In the rows, zero is written as 128.
Known rows, with every way that one mark hangs from another:
reze[kevez[nafiz] kosun[vori]]: [142 106  65  94  83 224  88 143 109  97  58 126  96 101 103 134 163 102]
reze[kevez kosun[vori]]: [139 120  62 101  97 211  98 119 132 109  63 134 101 115 115 126 167 105]
dubep[kevez[nafiz]]: [145 114  61  91  81 120 119 139 124 110  99 121 109 187 149 116 179 101]
dubep[kevez]: [143 129  60  98  97 105 130 116 146 121 105 129 109 199 160 108 188 104]
notu[kosun zados]: [136 127  93 111  98 165 113 109 150  80  82 127 150 198 171  90 158 108]
vori[kevez kosun]: [126 109  79 100 110  31 129 140 158 126 125 108 109 182 137  83 146  98]
kosun[reze[kevez[dubep nafiz]] vori]: [136 121 127 107 109 167 107 157  85 101  62 128 123 123 119 143 136  97]
kosun[reze[kevez[nafiz]] vori]: [133 123 119  94  98 201 104 150 101 100  67 123  95 121 130 146 136 110]
notu[kosun[reze vori] zados]: [126 133 151 113 114 196 110  96 128  71  85 125 141 163 174 107 137 124]
nafiz[kevez]: [132 139  73  93  96  53 130 106 124 121  94 134 104 174 144 116 189  88]
notu[kosun[reze vori[kevez[nafiz]]] zados]: [144 108 162 109  99 189 100 128 117  89  99 108 138 148 173 105 113 119]
vori[kevez[dubep nafiz] kosun]: [133  92  88 106 108  13 123 172 120 110 112 107 130 169 113  90 139  82]
notu[kosun[reze vori[kevez]] zados]: [140 122 160 113 117 176 109 105 138  99 106 116 141 165 187  97 118 123]
kevez[dubep]: [130 134  67 108 112  53 133 137 128 109  82 130 141 186 114  98 168  86]
kevez[nafiz]: [130 123  62  88  85  98 120 151 117  99  83 117 112 172 114 112 162  97]
reze[kevez[dubep nafiz] kosun]: [152 105  64 107  89 186  96 171  99 114  48 133 133 132  82 124 180  79]
notu[kosun[vori[kevez]]]: [140 122  89 107 106  96 114 103 147 102 102 117 108 167 162  92 135 115]
vori[kosun]: [115 121  71 100 111  51 129 130 148 100 105 117 110 179 125  92 164 100]

Rows:
[130 106 128 111 113 132 111 178 102 103  74 121 127 148 110 126 148  86]
vori[kosun[reze[kevez[dubep nafiz]]]]
[142 111  82 112 116  81 113 122 123 124  95 124 133 130 101  95 153  94]
reze[kosun[vori[kevez[dubep]]]]
[148 132 126 124 120 175 113 140 120 111  52 139 145 177 145 119 160  96]
notu[kosun[reze[kevez[dubep]]]]
[141 101  76  92  88 128 101 138 108 115  94 109 107 116  99 107 147 104]
reze[kosun[vori[kevez[nafiz]]]]
[142 119  95 120 119  64 118 109 133  99  96 124 135 169 151  90 134 102]
notu[kosun[vori[kevez[dubep]]]]
[149 118  62 112 104 167 105 146 124 130  53 141 137 148  96 115 184  82]
reze[kevez[dubep] kosun]
[139 115  74  99 104 118 110 113 133 127 102 117 110 128 112  99 153 107]
reze[kosun[vori[kevez]]]
[145  98  83 105 100  99 103 143  97 115  88 117 130 117  91 106 144  90]
reze[kosun[vori[kevez[dubep nafiz]]]]
[135 115 138 104 115  73 119 153  88 117 100 113 130 137 119 116 120  98]
kosun[reze vori[kevez[dubep nafiz]]]
[136 120  86 109 117  37 128 125 127 119 108 122 128 158 132  96 131  94]
kosun[vori[kevez[dubep]]]
[128 109 121  97 102 159 108 173 115 108  79 116 102 143 124 129 149 100]
vori[kosun[reze[kevez[nafiz]]]]
[135 133 124 114 123 158 117 135 109 111  68 135 124 139 133 134 140  99]
kosun[reze[kevez[dubep]] vori]
[133 135 143 114 110 188 115 115 137  90  81 125 156 191 169 100 154 113]
notu[kosun[reze] zados]
[129 111 138 116 134  23 134 153 127 135 119 113 136 176 124  90 139  91]
vori[kevez[dubep] kosun[reze]]
